Every row comes from one small tree of marks. The marks that hang from a mark follow it in brackets, in alphabetical order. Every link used is in the known rows. Which tree was each row made from?
Known rows:
sumel(tudu(kisep(ritad))): [ 1.10  1.71 -1.03 -1.21  2.51  2.05 -2.40  2.64 -0.03  0.27 -1.42 -1.48
 -2.36  3.22 -2.36 -1.45 -1.79 -5.10 -4.20  1.56 -0.88 -1.18 -1.35 -2.04
  0.29 -1.26  1.69  1.45 -1.18  0.83]
nopig(zuve(banutav(sumel) vonub)): [ 1.71  1.83  3.32  2.66 -2.27  2.38  1.53  2.76  0.40 -1.92  2.11  5.68
 -1.59  1.36 -0.35  1.76 -0.20 -0.80 -4.38  0.22  1.57  2.68 -0.83 -1.66
  2.86  1.51 -0.39  1.75  2.15 -2.55]
kisep(ritad(zuve(banutav vonub))): [ 2.01  0.17  3.98  3.30 -1.37  4.14  2.44  3.08 -1.76 -0.06  0.37  2.65
  0.13  2.59 -2.91  0.30 -1.28 -2.13  0.89  2.27 -1.19  0.82 -1.47 -1.09
  1.35  1.66  1.13 -0.77  0.68 -2.76]
kisep(ritad(zuve(banutav(sumel) vonub))): [ 2.35  0.69  2.75  2.51 -1.31  5.37  1.50  2.84 -0.95 -1.46  1.84  2.76
 -0.59  1.71 -1.77  1.14 -2.47 -3.44 -0.96  2.16 -0.99  0.83 -1.60 -0.06
  2.97  1.24  1.20 -0.42 -0.64 -1.91]
kisep(ritad(zuve(vonub))): [ 1.97 -0.75  1.25  0.56 -0.72  5.14  1.19  2.67 -3.10  1.18  0.36  1.84
  0.10  1.24 -4.24 -0.01 -1.87 -3.36  1.32  3.47 -1.23 -0.27 -2.21 -1.13
  3.03  1.20  2.14 -0.78 -0.45 -2.16]
banutav(sumel zuve(ritad vonub)): [-0.02  1.62 -0.84  1.36 -1.54  3.87 -0.08  2.79 -1.18 -0.77  1.03  3.36
 -2.42  1.51  1.17  1.72 -1.64 -0.82 -3.87 -0.73 -0.66  2.74 -0.30 -0.40
  4.45  0.44 -0.33 -1.47  0.29 -4.48]
banutav(sumel(tudu) zuve): [ 1.37  2.26 -4.19 -1.66  3.26  2.62 -2.87  0.40 -0.48 -3.03 -0.42  0.64
 -2.62  0.74  0.68  0.51 -2.77 -2.24 -3.81 -1.46  0.01  0.04 -1.38 -1.21
  3.41  0.15 -0.22  0.37 -0.39 -1.33]
banutav(sumel(tudu) zuve(ritad)): [ 0.25  3.18 -3.21  0.12  1.85  1.86 -1.95  0.97 -0.84 -1.96 -0.43  1.23
 -2.68  2.15  2.66  0.85 -3.02 -1.94 -3.40 -2.17 -1.35  0.99 -0.50 -0.39
  2.44 -0.26  0.00 -0.06 -0.72 -2.77]
sumel(banutav(zuve(ritad))): [-0.12  1.06  0.12  0.94 -1.42  0.41  0.41  1.22 -0.28  1.32 -0.54 -0.06
 -3.33  2.90  0.58  0.14 -0.24 -0.21 -3.14 -0.61 -1.76  0.75 -1.30 -0.38
  0.15  1.95 -0.54  0.00  0.02 -3.37]
sumel(tudu(kisep(ritad(zuve(banutav))))): [ 0.67  2.83  0.77  1.05  1.94  2.20  0.19  2.60 -0.16 -0.17 -0.08 -1.10
 -1.77  3.75 -1.86 -1.97 -3.41 -4.84 -2.61  1.60 -1.97 -0.14 -2.23 -1.94
 -0.39  0.34  0.47  0.82 -1.38  0.41]
tudu(kisep sumel(banutav(zuve(ritad)))): [-2.38  2.21 -2.82  0.65 -2.07  1.15 -1.25  1.78 -0.43  1.20 -0.70 -1.83
 -4.98  3.57  1.10 -1.92 -0.72 -1.68 -7.82 -1.47 -2.74  1.59 -2.02 -1.57
 -1.01  0.49 -0.08  1.27 -2.45 -0.30]
kisep(ritad): [ 1.85 -0.40  1.53 -0.17 -0.30  1.96 -0.79  2.28 -1.69 -0.25 -1.15  0.15
  0.02  2.43 -3.93 -0.15 -0.90 -3.46  0.05  2.45 -0.30 -1.25 -1.49 -0.40
  1.21  0.45  1.44 -0.03 -0.10 -0.07]
dalita(vonub): [ 0.58  0.39  0.79 -0.17  2.83  0.59 -1.37  1.84 -2.52  1.45  0.85  1.03
 -1.46 -0.01 -2.62  0.26 -0.10 -2.67  1.83 -0.40 -0.54 -0.18  0.16 -2.34
  2.96  1.05 -0.32  0.87 -0.28 -1.38]
ritad(kisep): [ 0.20 -0.39  0.98 -1.59  1.01  1.38 -0.61  1.84 -0.52 -1.55 -0.47 -1.18
 -0.29  1.42 -2.70 -0.44  0.08 -3.30  0.43  2.33 -0.21 -0.68 -2.26 -0.14
  1.88  0.86  0.54  1.72 -0.69 -0.03]
dalita(vonub(zuve)): [ 0.55  1.55  0.95  1.87  3.08  1.77 -0.66  0.58 -1.87  1.20 -0.33  2.59
 -1.09 -0.47 -2.23  0.04  0.81 -4.00  2.33 -0.55 -1.32  1.31 -0.82 -2.19
  3.53  0.63 -0.83  2.14  0.13 -1.29]
vonub(zuve(banutav ritad(kisep))): [-0.80  2.47  4.77  4.79 -0.91  0.67  2.34  2.14  1.36 -2.32 -1.56  1.38
  0.26  3.89  0.87  0.04  1.33 -3.42  1.22  0.39 -2.22  3.02 -1.44  0.94
 -0.07  1.13 -0.99  2.31  0.43 -1.61]
tudu(kisep sumel(banutav(zuve))): [-1.33  1.41 -3.88 -0.99 -0.43  1.82 -1.99  1.17 -0.20 -0.17 -0.57 -2.21
 -4.98  2.07 -0.75 -2.27 -0.56 -1.79 -8.37 -0.62 -1.48  0.58 -2.84 -2.22
  0.15  1.12 -0.45  1.85 -2.04  1.07]
sumel(banutav tudu(kisep)): [ 1.22  2.00 -2.71 -1.68  2.90 -0.01 -1.49  1.23  2.66  1.96 -0.95 -1.68
 -5.35  2.12 -0.51 -1.03 -0.34 -2.72 -6.81 -0.02 -2.21 -0.39 -1.97 -2.34
 -0.89 -0.13  1.69  3.16  0.08 -0.02]
dalita(vonub(zuve(banutav))): [ 0.54  2.44  3.50  4.70  2.27  0.94  0.58  1.38 -0.32 -0.29 -0.26  3.17
 -0.55  1.08 -0.78  0.53  1.46 -3.00  1.68 -1.49 -1.27  2.57 -0.05 -2.11
  1.78  1.55 -1.91  1.94  1.27 -1.69]
nopig(zuve(banutav ritad)): [-0.38  2.49  4.90  3.80 -2.88 -1.75  2.55  3.16 -0.59 -0.14  0.66  3.76
 -0.33  4.13 -0.38  0.40 -0.08 -0.26 -0.80 -0.17 -0.05  2.57 -0.63 -1.20
 -0.54  1.70 -1.07  0.98  2.09 -2.56]
nopig(zuve(banutav(sumel) ritad(kisep) vonub)): [-0.13  2.15  6.05  3.64 -3.27  2.46  1.80  2.92  0.60 -2.29  2.14  4.31
 -1.05  3.04  1.36  1.92  0.22 -2.60 -3.16  0.81  1.11  2.56 -0.40 -0.24
  2.27  0.98 -0.42  2.56 -0.07 -2.83]

Write each row's tree:
[ 1.44  0.97  1.63  2.42 -0.40  2.44  2.90  3.44 -1.01 -0.19  1.07  2.75
 -0.67  1.52 -1.61  0.28 -1.03  0.12  0.77  0.94 -1.85  2.76 -1.80 -1.57
  1.88  2.33  0.35 -0.35  2.25 -3.55] => ritad(zuve(banutav vonub))
[ 1.21  3.35 -1.37  1.26  2.19  2.53 -0.78  3.64  2.91 -1.52  0.63  1.98
 -4.47  2.27  1.77  0.63 -1.51 -1.88 -7.56 -1.09 -0.83  3.09 -0.10 -2.18
  1.40 -0.74  0.50  1.79  1.08 -1.56] => zuve(banutav(sumel(tudu(kisep))) vonub)
[-0.81  3.18 -2.37 -0.01  1.16  0.40 -1.28  1.29  1.28  1.88 -0.98 -1.50
 -5.69  3.55  1.98 -1.09 -1.19 -2.21 -7.39 -1.46 -2.57  0.94 -1.14 -1.90
 -0.85  0.25 -0.44  1.47 -0.77 -2.28] => sumel(banutav(zuve(ritad)) tudu(kisep))
[-0.37  3.11  5.13  5.16  1.19  2.28 -0.09  0.84  0.72 -2.14  1.16  1.90
 -0.87  1.69  2.16  1.38  0.85 -5.94  0.68 -1.16 -1.58  2.23  0.37  0.40
  2.61  0.34 -1.94  3.37 -2.47 -1.23] => dalita(vonub(zuve(banutav(sumel) ritad(kisep))))
[-0.84  0.85  0.92  0.68 -1.20  4.79 -0.41  2.08 -0.94 -2.37  0.96  1.45
 -1.84  1.60  1.20  1.33 -0.87 -2.97 -3.40  0.35  0.09  1.68 -1.00  0.52
  4.53  0.57 -0.44 -0.01 -1.76 -3.49] => banutav(sumel zuve(ritad(kisep) vonub))
[-0.27  1.48  1.16  3.15 -1.88  4.93  0.88  3.79 -1.87 -0.36  0.40  0.76
 -1.44  3.42 -2.11 -1.87 -1.91 -3.61 -3.86  1.61 -2.15  1.67 -2.06 -2.13
  0.24  0.54  1.43  0.62 -1.92  0.13] => tudu(kisep(ritad(zuve(banutav vonub))) sumel)
[ 1.53  4.67 -0.27  4.86  1.74  0.90  0.74  1.13  2.52 -2.59 -1.56  3.21
 -1.89  3.35  3.96  1.31 -1.07 -2.72 -2.12 -2.47 -3.26  3.46 -0.51  0.32
 -0.22 -0.74  0.46  1.95  1.29 -2.19] => vonub(zuve(banutav(sumel(tudu)) ritad))
[-0.67  1.85  0.39  1.93 -1.10  2.98  0.31  3.16 -2.05 -0.83  0.38 -1.71
 -0.93  3.74 -2.75 -2.69 -2.92 -4.36 -2.90  1.60 -2.26  0.43 -2.91 -1.43
 -0.63  0.84  0.65  0.79 -2.99  2.49] => tudu(kisep(ritad(zuve(banutav))) sumel)
[ 0.51  2.18 -2.01  1.09  1.09  0.36 -0.83  0.40  0.58  0.80 -1.86  0.06
 -4.01  3.22  2.35  0.36 -0.48 -0.67 -3.57 -2.11 -2.36  0.32 -0.74 -1.16
 -0.70  0.86  0.49  0.82  0.39 -3.78] => sumel(banutav(zuve(ritad)) tudu)
[-0.82  0.63  4.91  1.75 -2.60  2.24  1.82  2.58 -1.61  0.43  0.56  3.46
 -0.54  2.57 -0.94  0.71  0.94 -2.58 -0.91  1.86  0.82  1.32 -1.07 -1.18
  2.36  0.96  0.76  2.27 -0.01 -3.07] => nopig(zuve(ritad(kisep) vonub))
[-0.27  0.56 -1.04  1.19 -2.43  5.55 -2.12  1.57 -0.67  0.60 -0.80 -0.63
 -4.34  2.70 -1.40 -1.35  0.06 -3.27 -9.02  0.68 -0.73  0.02 -1.86 -2.39
  0.47  0.34  1.23  1.45 -2.32 -0.38] => tudu(kisep(ritad) sumel(banutav(zuve(vonub))))
[ 0.19  2.28  5.58  5.02 -3.54  0.27  3.24  3.83 -0.53  0.38  0.74  5.92
 -0.82  3.95  0.36  1.37  0.80  0.59 -1.72 -0.25  0.21  4.00  0.35 -1.92
  0.41  1.69 -0.20  0.82  3.17 -4.78] => nopig(zuve(banutav ritad vonub))
[-0.55  0.12  2.32  1.69 -1.98  3.40  0.53  1.36  0.31  0.55 -0.44  0.30
 -3.20  2.47  1.14  0.97  1.57 -1.51 -3.49  0.58 -0.86  0.93 -1.02 -0.32
  1.56  1.65  0.23  1.13 -0.76 -4.45] => sumel(banutav(zuve(ritad(kisep) vonub)))
[ 1.41  1.44 -3.00 -0.73  2.64  1.24 -1.72 -0.37  0.61 -0.28 -1.62 -0.17
 -3.90  1.60  0.61  0.17 -0.36 -1.03 -4.43 -1.22 -1.12 -0.73 -1.64 -2.05
  0.26  1.27  0.46  1.58  0.70 -2.42] => sumel(banutav(zuve) tudu)
[ 1.94  2.74 -1.95  0.43  3.07  1.67  0.56  1.20  0.44 -2.49  1.00  0.98
 -1.74  1.54  0.64  0.55 -3.77 -2.26 -1.07 -0.59 -2.36  0.68 -2.35 -0.73
  1.46  0.75  0.74  0.88 -0.23 -0.84] => ritad(zuve(banutav(sumel(tudu))))
[ 0.13 -0.78  0.89 -0.73  0.61  4.64  1.84  2.08 -2.04  0.06  0.90  0.57
 -0.30  0.33 -2.89 -0.12 -0.91 -3.11  1.67  3.36 -1.10  0.26 -2.88 -0.95
  4.06  1.43  1.25  1.24 -0.89 -1.96] => ritad(kisep zuve(vonub))
[ 0.08  4.55  3.34  5.23  3.92  2.20 -1.07 -0.14  1.68 -2.47  0.10  1.85
 -1.65  2.18  4.12  1.60  0.20 -6.38  0.06 -2.75 -2.09  1.54  0.93 -0.13
  1.29 -0.62 -0.74  4.19 -2.08 -1.69] => dalita(vonub(zuve(banutav(sumel(tudu)) ritad(kisep))))
[ 1.79  1.35  0.38  1.68 -0.12  3.67  2.30  3.08 -0.34 -1.20  2.22  3.25
 -1.53  0.53 -0.64  1.25 -2.11 -0.99 -1.51  0.69 -1.42  2.57 -1.92 -0.55
  3.40  1.72  0.52 -0.11  0.80 -2.59] => ritad(zuve(banutav(sumel) vonub))
[-1.14  2.92  6.50  5.86  1.06  1.10  0.93  1.18 -0.04 -0.88 -0.10  1.78
 -0.39  2.57  0.89  0.53  2.09 -4.81  2.73 -1.21 -1.72  2.40  0.33 -0.44
  1.12  1.11 -1.86  2.83 -1.05 -2.10] => dalita(vonub(zuve(banutav ritad(kisep))))
[-1.31  1.21  0.28 -0.57 -0.46  2.89 -1.27  1.40 -1.12 -2.73  0.73 -0.94
 -1.54  1.82  0.69  0.51 -1.87 -3.78 -2.57  0.60 -0.12  0.47 -1.66  1.15
  3.80  0.67 -1.34  0.36 -2.81 -1.31] => banutav(sumel zuve(ritad(kisep)))
[ 0.66  1.64 -1.03 -0.81  1.50  2.70 -2.66  0.45  0.86  0.56 -1.56 -2.42
 -4.68  3.10 -1.06 -1.26 -1.38 -4.49 -8.14  0.82 -0.65 -1.95 -1.95 -2.36
 -0.06  0.16  0.16  1.77 -1.85 -0.13] => sumel(banutav(zuve) tudu(kisep(ritad)))
[ 0.82  2.91 -2.52  1.35  1.34  3.95 -1.28  1.87 -0.54 -1.40 -0.21  3.21
 -3.19  1.91  3.38  1.80 -2.08 -1.14 -4.22 -2.19 -0.90  2.43  0.34 -1.02
  3.18 -0.51  0.96 -0.54  0.52 -4.90] => banutav(sumel(tudu) zuve(ritad vonub))
[ 0.96  2.84 -4.36 -2.75  3.57  1.48 -2.62  2.20  1.36 -0.88  0.47 -0.94
 -4.03  1.05 -0.07 -0.62 -2.80 -4.05 -6.30 -0.10 -1.30  0.37 -1.73 -1.58
  2.03 -1.26  0.83  2.04 -1.00  1.06] => banutav(sumel(tudu(kisep)))
[ 1.19  1.55 -0.56  0.53  0.58  4.77 -2.29  1.04  0.97  1.19 -1.38 -0.29
 -5.16  2.77 -0.34 -0.45 -0.15 -3.80 -8.87  0.56 -0.48 -0.55 -1.04 -2.82
  0.76 -0.08  1.05  1.50 -0.80 -2.30] => sumel(banutav(zuve(vonub)) tudu(kisep(ritad)))
[ 0.72  3.48  1.63  4.58 -0.85  0.88  2.13  2.48  1.74 -2.27 -0.50  3.22
 -1.14  2.93  1.96  1.29 -0.53 -2.37 -1.36 -1.05 -2.78  4.10 -1.08  1.16
  0.98  0.25 -0.60  1.12  1.27 -1.63] => vonub(zuve(banutav(sumel) ritad))
[ 0.63  4.07  1.51  4.17  1.88  1.81  0.36  0.70  3.08 -3.81 -1.33  1.49
 -1.25  3.48  4.04  1.07 -0.27 -4.83 -1.41 -1.31 -2.62  2.36 -0.91  1.18
  0.20 -0.70  0.20  3.55 -0.71 -1.06] => vonub(zuve(banutav(sumel(tudu)) ritad(kisep)))
[-0.49  0.98  0.21  1.75 -1.65  2.58  0.85  2.99 -2.15  0.52 -0.45  3.07
 -1.71  2.25  0.19  0.66 -0.35  0.29 -1.61 -0.59 -0.80  2.99 -0.07 -1.18
  2.95  1.12 -0.37 -1.67  1.47 -5.30] => banutav(zuve(ritad vonub))
[ 0.48  1.85 -1.38 -1.77  2.25  3.16 -0.96  1.93 -1.76  0.97 -0.24 -1.87
 -1.98  2.51 -3.33 -2.14 -4.02 -5.90 -2.33  2.62 -2.18 -1.60 -2.91 -2.06
  1.18 -0.44  1.57  1.14 -2.41  1.05] => sumel(tudu(kisep(ritad(zuve))))
[-0.06  1.10  5.02  4.30 -1.64  1.63  1.90  3.88  0.82 -1.02 -0.56  1.95
 -0.47  3.95  0.88  1.09  1.47 -0.79 -0.08  0.43 -1.17  2.86  0.20  0.01
  0.09  1.13  0.36  0.68  1.06 -4.17] => zuve(banutav ritad(kisep) vonub)
[-0.34  1.95 -1.20 -0.15 -0.82  1.80 -0.61  2.16 -1.40 -1.61  0.75  0.99
 -1.94  1.84  0.71  0.81 -2.56 -1.79 -2.80 -0.84 -0.75  1.68 -1.15  0.25
  3.44  0.66 -1.11 -1.14 -0.86 -2.32] => banutav(sumel zuve(ritad))
[-1.04  0.40  1.94  0.42 -1.18  1.25 -0.01  0.62  0.16 -0.11 -0.47 -1.91
 -2.65  2.90  0.51  0.02  0.50 -2.43 -2.63  0.71 -1.12 -0.35 -1.84  0.27
  0.54  1.82 -0.63  1.46 -1.81 -2.44] => sumel(banutav(zuve(ritad(kisep))))
[-1.44  0.36  2.01  1.31 -1.30  3.65  0.21  2.55 -1.82 -0.92 -0.44  1.23
 -1.23  2.41  0.23  0.55  0.21 -1.76 -1.32  0.65 -0.12  1.95 -0.71 -0.46
  3.11  1.12 -0.56 -0.30 -0.30 -4.45] => banutav(zuve(ritad(kisep) vonub))
[ 1.76  2.03 -1.88 -1.75  2.24  3.14 -3.29  1.94  0.95 -1.13 -0.20 -1.41
 -3.06  2.21 -1.22 -0.53 -3.37 -6.14 -6.12  1.32 -0.73 -1.23 -1.28 -0.91
  1.59 -1.96  1.55  1.72 -2.51  1.85] => banutav(sumel(tudu(kisep(ritad))))
[ 0.65  2.70  4.31  4.37 -3.34  1.48  2.38  3.46  0.25 -0.95  2.15  6.09
 -1.63  2.95  1.25  2.27 -0.35 -0.54 -3.84 -0.42  0.46  3.72  0.16 -0.94
  1.92  1.05 -0.12  1.20  1.73 -3.84] => nopig(zuve(banutav(sumel) ritad vonub))
